Every row comes from one small tree of marks. The marks that hang from a mark follow it in brackets, in alphabetical order. Every link used is in the known rows. Which tree was each row made from?
Known rows
puli{muna{nekop{ninum{bufog{kogibik}} vukuzip}}}: [-1.61 -0.18 -2.70 -0.52  0.63 -1.70  0.23 -0.38 -0.43  0.71 -1.40  2.10
  0.19  0.55  1.10  0.03 -0.67 -0.49]
bufog{kogibik ninum{nekop{muna vukuzip}}}: [-0.04 -0.47 -2.41 -0.51 -0.32 -1.17  0.12 -0.41  0.13  0.72 -1.33  1.14
  0.84 -0.36 -0.60 -0.83  0.21 -1.75]
ninum{bufog{kogibik} nekop{muna vukuzip}}: [ 0.22 -0.83 -2.98 -1.44  0.04 -0.98 -0.25 -0.29  0.23  1.49 -1.83  1.84
 -0.11 -1.02  0.03 -0.20 -0.71 -1.92]
kogibik{bufog{ninum{nekop{vukuzip}}}}: [-0.25 -0.26 -0.30 -1.50 -0.01 -0.78  0.30 -0.14 -0.34  0.53 -0.15  1.72
 -0.25 -0.95 -0.60 -0.38  0.21 -0.12]
kogibik{bufog}: [ 0.21  0.32  0.78 -1.25  0.16 -0.01 -0.25  0.08  0.54  0.34  0.89  0.33
 -0.40 -0.40 -0.01  0.56  0.70 -0.08]
ninum{bufog nekop{kogibik}}: [ 0.11 -1.25 -1.81 -3.32  0.26 -0.03 -0.38  0.00 -0.82  1.39 -0.80  1.26
 -0.16 -1.28  0.50  0.10 -0.82 -1.75]
bufog{kogibik ninum{nekop{muna{puli}}}}: [-0.16 -1.45 -2.20 -1.52 -1.09  0.19 -0.28 -0.21  0.89  2.06 -0.80  0.43
  0.91 -0.36 -1.26 -0.52  0.72 -2.11]
kogibik{bufog{ninum{nekop{muna vukuzip}}}}: [ 0.13 -0.10 -2.04 -1.37 -0.17 -1.55  0.29 -0.06 -0.36  0.35 -1.38  1.09
  0.36 -1.26 -0.45 -0.19  0.47 -1.14]
ninum{bufog nekop{muna}}: [ 0.44 -1.71 -1.56 -1.92 -0.01 -0.28  0.03  0.11 -0.18  1.12 -1.78  1.01
  0.16 -1.51 -0.02 -0.05 -0.52 -1.60]
ninum{nekop{kogibik{bufog} muna}}: [ 0.93  0.07 -3.25 -3.53 -0.30 -0.99 -0.59  0.11 -0.83  0.94 -1.22  0.04
  0.60 -1.57  0.40  0.77  0.35 -2.67]
vukuzip{nekop{kogibik{bufog{ninum}} muna}}: [-0.07  1.14 -3.18 -2.15  0.35 -2.11 -0.46 -0.22 -0.65 -0.07 -0.11 -0.13
  0.79 -0.57 -0.38  0.71  1.87 -2.78]
muna{puli}: [-0.46  0.00 -1.51 -0.03 -0.78  0.28 -0.32  0.00  0.06  0.87 -0.36 -0.28
 -0.26  0.06 -0.42  0.24 -0.12 -0.03]
nekop{muna ninum{bufog} vukuzip}: [-0.63 -0.17 -3.37  0.45  0.74 -2.78 -0.07 -0.04 -0.65 -0.12 -2.08  0.95
 -0.49 -0.81  1.05  0.49 -0.84 -0.51]
bufog{kogibik ninum{nekop}}: [-0.07 -1.57  1.00 -1.61 -0.16  0.69  0.07 -0.31  0.88  1.45  0.75  1.30
  0.56 -0.14 -0.97 -0.96  0.65 -1.10]
muna{nekop{kogibik ninum vukuzip} puli}: [-1.57  1.95 -5.23 -0.24 -0.88 -2.54 -0.52 -0.55 -2.14  0.57 -2.62  0.06
 -0.33  0.29  0.69  0.59 -1.24 -0.69]
nekop{ninum{bufog}}: [-0.62 -1.24  0.02 -0.70  0.86 -0.93 -0.13  0.08  0.09  0.54 -0.04  1.09
 -0.76 -0.54  0.73  0.33 -0.42  0.23]
muna{nekop{kogibik ninum{bufog}} puli}: [-1.57  0.03 -3.03 -2.05 -0.35 -1.26 -0.68 -0.27 -0.89  1.56 -1.56  0.56
 -0.54 -0.25  0.64  0.74 -0.82 -1.22]
nekop{muna ninum vukuzip}: [-0.34  0.85 -3.80  1.21  0.22 -3.00 -0.02 -0.08 -1.12 -0.71 -2.25 -0.02
  0.08 -0.34  0.82  0.37 -0.68 -0.27]
muna{nekop}: [-0.45  0.73  0.39 -0.10 -0.61 -0.03  0.28 -0.32 -0.44  0.16 -1.05  0.08
  0.16  0.26 -0.25 -0.18 -0.23 -0.31]
ninum{bufog nekop{kogibik muna vukuzip}}: [ 0.19 -0.20 -5.21 -2.23  0.14 -1.99 -0.34 -0.13 -1.53  0.70 -2.87  1.06
  0.10 -1.51  0.86  0.23 -1.29 -2.34]
muna{nekop{kogibik} puli}: [-0.90  1.23 -3.05 -1.27 -1.21 -0.33 -0.52 -0.42 -1.04  1.06 -1.58 -0.56
  0.19  0.30 -0.04  0.39 -0.39 -1.50]
nekop{kogibik ninum{bufog}}: [-0.63 -0.66 -1.88 -1.83  1.03 -1.53 -0.63  0.03 -0.59  0.61 -0.23  0.77
 -0.41 -0.58  1.34  0.68 -0.48 -0.92]

Which tree is each row?
[-0.35 -0.71 -4.81 -1.09 -0.79 -1.05 -0.14 -0.09 -0.84  1.51 -2.92  1.16
 -0.46 -1.37 -0.19  0.13 -1.34 -1.28] | ninum{bufog nekop{muna{puli} vukuzip}}
[-0.21 -1.15 -1.32 -0.96  0.76 -1.24 -0.61 -0.09  1.10  1.19 -0.40  0.90
 -0.08 -0.39  0.64  0.48  0.29 -1.54] | nekop{muna ninum{bufog{kogibik}}}
[-0.13  1.68 -4.85 -1.16  0.47 -3.56 -0.75 -0.05 -1.25 -0.23 -1.57  0.00
 -0.07 -0.79  1.44  1.30  0.02 -1.47] | nekop{kogibik{bufog} muna ninum vukuzip}
[-0.75  2.20 -3.28 -0.32 -0.45 -1.71 -0.10 -0.56 -1.75 -0.27 -2.12  0.15
  0.10  0.28  0.62  0.11 -0.93 -1.11] | muna{nekop{kogibik vukuzip}}
[-0.76 -0.55 -0.94 -1.06  0.88 -1.09 -0.49 -0.36  0.30  1.17  0.78  1.73
 -0.81 -0.03 -0.19  0.43  0.29 -0.90] | vukuzip{nekop{ninum{bufog{kogibik}}}}
[-1.04  0.45 -6.71 -0.86  0.09 -3.12 -0.89 -0.07 -1.18  0.78 -2.64  0.27
 -0.46 -0.75  1.26  1.09 -1.03 -1.66] | nekop{kogibik muna{puli} ninum{bufog} vukuzip}
[-0.72  0.68 -5.04  0.32 -0.61 -2.19 -0.40 -0.13 -1.28  0.45 -1.64 -0.52
  0.04 -0.28 -0.49  0.81  0.17 -1.12] | vukuzip{nekop{muna{puli} ninum}}
[-0.98 -0.18 -4.41 -0.06  0.01 -2.10 -0.76 -0.24  0.54  1.60 -1.62  1.04
 -0.70 -0.23  0.42  0.66 -0.56 -1.12] | nekop{muna{puli} ninum{bufog{kogibik}} vukuzip}
[-0.06 -1.06 -1.74 -2.34 -0.92 -0.20 -0.13  0.10  0.35  1.66 -0.76  0.41
  0.43 -1.23 -1.04  0.10  1.01 -1.54] | kogibik{bufog{ninum{nekop{muna{puli}}}}}
[-0.51  1.04 -2.49 -2.70 -0.06 -0.69 -0.08 -0.02 -1.06  0.20 -0.73  0.12
  1.09  0.11  0.99  0.75  0.67 -1.66] | puli{muna{nekop{kogibik{bufog}}}}
[-1.86  1.04 -4.62 -1.06 -0.33 -2.37 -0.55 -0.48 -1.58  1.15 -2.50  1.01
 -0.94 -0.16  0.89  0.69 -1.49 -0.89] | muna{nekop{kogibik ninum{bufog} vukuzip} puli}
[-0.29  0.96 -4.55  0.20 -0.95 -1.05 -0.27 -0.17 -0.86  0.53 -1.62 -0.70
  0.22 -0.17 -0.96  0.58  0.34 -1.44] | vukuzip{nekop{muna{puli}}}
[-1.24  1.82 -4.45 -1.64  0.31 -2.85 -0.05 -0.18 -2.15 -0.26 -1.70  0.78
  0.58  0.07  1.71  0.92 -0.25 -0.86] | puli{muna{nekop{kogibik{bufog} ninum vukuzip}}}
[-0.58  0.41 -5.11 -0.78  0.89 -3.42 -0.58 -0.12 -1.33 -0.08 -2.33  0.58
 -0.13 -0.84  1.68  0.82 -0.91 -1.61] | nekop{kogibik muna ninum{bufog} vukuzip}
[ 0.00 -1.17  1.47 -2.42  0.00  0.35  0.21  0.03  0.37  1.00  0.73  1.27
  0.07 -1.00 -0.76 -0.34  0.91 -0.43] | kogibik{bufog{ninum{nekop}}}
[-0.14  1.82 -2.78 -1.46  0.28 -1.66 -0.64 -0.13 -0.80 -0.02 -0.16  0.48
 -0.44 -0.38  0.82  0.84  0.03 -0.81] | nekop{kogibik{bufog} vukuzip}
[-0.31  1.38 -5.74  0.08  0.34 -3.57 -0.53 -0.15 -1.77 -0.66 -2.40 -0.36
  0.38 -0.39  1.42  0.72 -0.66 -1.40] | nekop{kogibik muna ninum vukuzip}
[-0.20 -0.82 -4.53 -1.44 -0.75 -0.63 -0.56 -0.28  0.29  2.35 -2.15  1.57
 -0.41 -0.91 -0.40  0.07 -0.88 -1.90] | ninum{bufog{kogibik} nekop{muna{puli} vukuzip}}
[-1.62  1.47 -3.25  0.98 -0.99 -1.90  0.02 -0.47 -1.38  0.45 -2.33  0.38
 -0.66  0.29  0.06  0.22 -1.20  0.46] | muna{nekop{ninum vukuzip} puli}
[-1.73 -0.05 -2.95 -0.06  0.58 -2.14  0.63 -0.15 -1.47 -0.13 -2.27  1.69
  0.10  0.09  1.34  0.13 -1.10  0.18] | puli{muna{nekop{ninum{bufog} vukuzip}}}
[-0.94  2.30 -2.96 -1.39  0.06 -2.80 -0.42 -0.45 -1.61  0.00 -1.35  0.74
 -0.49 -0.22  1.08  0.90 -0.42 -0.72] | muna{nekop{kogibik{bufog} ninum vukuzip}}
